Each row comes from the steps of one walk. Every step used is in the known rows, and no mark comes twice. Write the walk behind each row, first mark first.
Known rows:
nudu serupup kediz vokanun fopi vubonu: [ 10   8   0  -6   9 -21 -11  -3   8   3 -10 -30  19  23   2   2 -20 -28
 -18   2   7  -8   7 -18  -4]
kediz serupup vokanun: [ 11   2  11  42  -3 -18  -8   8   1  18 -21 -11  -6   3  30   0  -3  -9
  -1 -20  19   9  -2 -19  -6]
serupup fopi: [  8 -21  11   1 -15  21  13   3  18  18  -5  13  23  -1  -3  18   9  25
  13 -14 -22  13   6   5   7]
nudu fopi serupup: [ 16   4  -7 -26  -7  34  18  -5  -5 -19  13  23   4 -18 -28 -18  14   5
   6  -2   5  16  -8   9   8]
nudu fopi vokanun: [ 23  -2   8 -33  -6  23   8 -18  13 -21   2  23  12  -5  -4  -7  30  11
  21   8  14  -2 -17  14  11]
nudu serupup kediz: [  4  41   8  -1   7  -1  -7  27   6 -11  -7  -2   5   4  19  -7 -22  -9
  13 -15  15  -2  12   0  11]
kediz vokanun fopi: [-11 -18   2   3  -5 -15   0 -15   3  -3 -11  -1  19   6   1  17  21  10
 -20   7 -20  10 -28   5 -17]
vokanun nudu serupup fopi vubonu: [ 24 -22  -1  -4   1  25   5   9   8  26  28 -19  -2   8 -27   2 -34  -7
  10  -4 -11  -7  43  -6  23]
nudu fopi vokanun serupup: [ 18 -11  -6 -35  -3  10   5 -24   5  -5  -9   9   5 -13   5 -16  21   6
  25  28  30 -12 -11 -14   2]
kediz serupup fopi vubonu: [ 43 -28  -1  21  -7  15  14  -4  18  39 -11  -8  23   9  -5   9   0  12
  24 -28 -19  20  26 -33   3]
vokanun nudu fopi teku: [-10  -4   3  -9 -10  15  18   2  -3 -19  43  13  -9 -21 -22   7  17   2
 -11  23 -14  28 -11  43  15]
kediz serupup vokanun fopi: [ -1 -19   7  30   0 -27  -4 -15   6  27 -23  -9   3  -2  22   3  11 -11
 -17 -10  12  10 -15 -16 -15]
nudu serupup kediz vokanun fopi: [-15  23  14  -4   4 -41 -23   5   6  -2 -21 -17  14  10  12   3 -16 -23
 -26   5  12 -13 -14  -4 -12]
vokanun fopi: [ -3 -19  -5  -4   0  16  21 -15   8  -1   0  14  22  -4  -1  11  28  19
   2  -2 -21  19 -15  13  -2]
kediz serupup nudu fopi: [  4  19  17   6 -16 -20  -4 -21 -14   6 -10  14  14 -16   2  16  -9 -12
   5   7  11   3   6 -16   7]
fopi vubonu: [ 33 -13 -16   6   3  45  30  -2   6  -6  14   1  17  13  -4   6  10  15
  28 -16 -20  24  20  -2  14]
kediz vokanun serupup: [ -4  -3  -9  14  -4 -19  -7   1 -11   1 -19 -16   1   2  17   3   0   8
   2  16   1   2  -6 -24 -18]
serupup vokanun: [  1  -4   7  20  -5   7   4   6   3   1  -4  -2  -2   5  20   8   0  -2
  -3 -11  11   7   0   6   6]
vubonu fopi serupup kediz vokanun nudu: [-26  21 -20  12  21 -17 -39   2  -8  16  -6 -16 -36   5 -21 -31 -32   8
 -33 -18   1 -45  -4  -5  -5]
fopi teku: [ -9   2  -1   1  -3  19  28  27   6 -28  20  23   1  -4  12  12  35  21
  19  -1 -29  37 -10  37  -7]
nudu serupup: [ 13  22   6  -8  -2  16  10  25   5 -24  15  13   4   3  11   2  -1   5
  31  -5  -4  11  12  13   7]
serupup nudu fopi: [ -6  13  15 -16 -18   7  10 -24 -10 -11   6  22  19 -13  -8  26  -5  -5
   3  17   3   2   7   8  20]
vubonu fopi: [  9   6  -7  -5  -8  33  13  -6  25  -6  18  33   7   4   5  13  17  46
  34 -14 -31   1   1  22  10]
nudu fopi teku: [  5   3  11 -22 -20  22  31   5  12 -32  33  33  13 -15  -4  18  37  10
  11  16 -16  42 -17  42   7]
vokanun nudu serupup: [ -1  15  -2   4   9  10  -3  21  -9 -10  24  -6 -17  -2  -7  -7 -20  -2
   9   0  -1  -4  16  13  13]
vubonu fopi serupup: [  3   7 -23 -16   5  39  12   2  11 -10  17  32 -13  -2 -14 -17  14  39
  29 -22 -22  -9   3  14  -1]
vubonu fopi vokanun nudu: [ -3  -6 -17 -10  16  20 -12 -13  15   3  15  15 -27   4  -6 -17  10  36
  21  -8 -12 -42  -2  18   9]
vokanun nudu: [ -7  -5 -10  19  10  19   4   4 -11   3  11  -5 -11  -5 -12  -3  -5  15
  -2  -8 -12   5   4  11  15]
kediz serupup nudu fopi teku: [-12  19  17  -1 -17 -26   7  -3 -10 -11   7  23   3 -20   7  21  12 -13
   5  18  -2  21  -4   8  -4]

Write each row's walk:
[ -6  -3  17  24  -9 -28  -8   4  -5  11  20 -10 -26 -18   1   0   0 -30
 -32  15  20  18 -11  13   2]  kediz serupup vokanun nudu fopi teku
[-16  -3  13  -2 -14 -16  -2   3  -8 -20  32  -3 -12 -11 -20  14  10  -7
 -33  31 -12  19 -24  36   0]  kediz vokanun nudu fopi teku
[ -6  -1  -6  -7   0  -3 -16  -8 -24  -8  12 -11 -21 -13 -43 -22 -13 -12
 -38  11  10  -8 -15   2   2]  kediz vokanun nudu fopi serupup
[  0  24   4 -11  -2 -14 -19  -4  -9  -8 -20  -7   4  -5 -19 -22 -13 -19
 -35  -3  25  -5 -20 -10  -2]  nudu fopi serupup kediz vokanun
[ -4  -9 -13   3  22  13  -9  -1  -6  -4  -2  -4 -23   1  -5 -24  10  12
   8  -5   4 -23  -5   9   5]  fopi vokanun nudu
[ 11   1  -9 -22   4  27   1 -10  29 -12   5  33  -5  10  11  -7  30  45
  43 -11 -14 -28  -8  19   1]  vubonu fopi vokanun
[ 21 -41  -8   5 -11  -4   2 -12   7  38 -14 -29  17  14  -3  13 -12   4
   4  12  -8   0  22 -44  -9]  kediz vokanun serupup fopi vubonu
[-16 -16 -14  -7   8  -9  -2  -7 -11  -7 -13  -2  -2   0 -18 -13  19   4
 -24  -2 -11   1 -26  -3 -28]  kediz vokanun fopi serupup
[-35  -9 -16 -15  14   0   8 -17 -24   1 -10  14  -3 -11 -18  -7   4  -6
 -10   1  -8 -14   1  -5 -13]  vokanun fopi serupup nudu
[ -7  16 -12  -7  14  10 -11  -8 -19   8   1 -10 -19 -20 -38 -36 -26 -18
 -33  -7  27 -12  -3  -3  20]  vokanun nudu fopi serupup kediz
[ -3  44  16   6   1 -32 -28  28   0 -13 -18 -18   4  16  21  -2 -28 -19
  -9  -5  17 -12  -1  -7  -4]  nudu serupup kediz vokanun
[-24  13 -13  -5  11   9   5   5 -30 -10  -7  14 -15  -7 -10 -11 -10  -1
   8 -10  -1 -13  15  -7  -5]  fopi serupup nudu
[-25  -4  21  -1  -9 -32 -18  37   4   2  25 -13 -20   4 -10  12 -16 -11
 -21  21 -18  -3   1  25 -13]  kediz vokanun nudu serupup fopi teku
[ 25 -34  -7  29   5  -8   9 -22   9  33 -13 -22   9   9  11   3   6 -18
  -9 -12   7  13   7 -30  -7]  kediz serupup vokanun fopi vubonu
[ -8  19   5  30   2 -24  -6  -1 -19  10 -24   5   2  -5  17  10 -10  -1
  14 -12  -1  -1  13 -23  -5]  kediz serupup nudu
[-30  22  15 -11   3 -49 -14  24   9 -19  -3  -8   3   7  17   8   5 -23
 -28  17  -3   5 -24  21 -25]  nudu serupup kediz vokanun fopi teku
[ 15 -39  -8   5   2  18  22 -25  12  18   5 -14  14  13   3  12   8 -12
 -12  -3  -1  11   8  -5   5]  serupup vokanun fopi vubonu
[ 18 -19   0  -9   2   9  15  -7  14   5  19 -16   6  17   7   7  -8 -30
   0   7  13   2  19  -4   5]  nudu serupup vokanun fopi vubonu
[ -5  -3  -8   8   8  13   2  13 -10  -1  -5  -2 -22   0   2 -23  -2 -10
  -8 -19  18  -2   1  -3  -6]  fopi serupup vokanun
[ 37 -15   6 -17 -10  33  18  12  23  11  18  -1  21  14  -8  13 -14   2
  32  -8 -14   8  38  -7  15]  nudu serupup fopi vubonu
[ -6  -5  13  -8  -2 -11   1   2  10  -1   6  -3   2   5  18   7  -4 -23
  -9   9  17  -3  -2  10  -2]  nudu serupup vokanun fopi
[  6 -11 -18 -12  15   6   1  -3  -2  -3 -20   1  -9  -2  22 -22  20  17
  34   9  16 -16  -3 -21 -11]  fopi vokanun serupup
[ 12   1  19 -16 -14  13   4  21  20   7   7  12  16   3   0  13  -9   8
  24  -6 -10   3  17   7   8]  nudu serupup fopi
[-31   7  -3  13  -3 -42 -18  -8 -29   7 -28 -17  -4   2  20  15 -22 -10
  -6  27   9 -20   9 -35 -16]  kediz vokanun serupup nudu
[-22  16  -1  34  13 -31 -33   7 -16  14 -22 -35 -12   7  -2  -6 -31 -10
 -42  -9   7 -17  -9  -8   3]  serupup kediz vokanun nudu
[ -8  24   6  22   2 -24 -20  10  -2   0 -31 -16  11  13  16   4 -11  -2
 -21 -14   5  -3 -12  -9  -4]  serupup kediz vokanun
[-21   0 -12 -12  15 -17 -10 -12 -20   4 -29   0 -13  -3  23 -10  -2  -1
  26  21  24 -38  13 -32 -11]  fopi vokanun serupup nudu
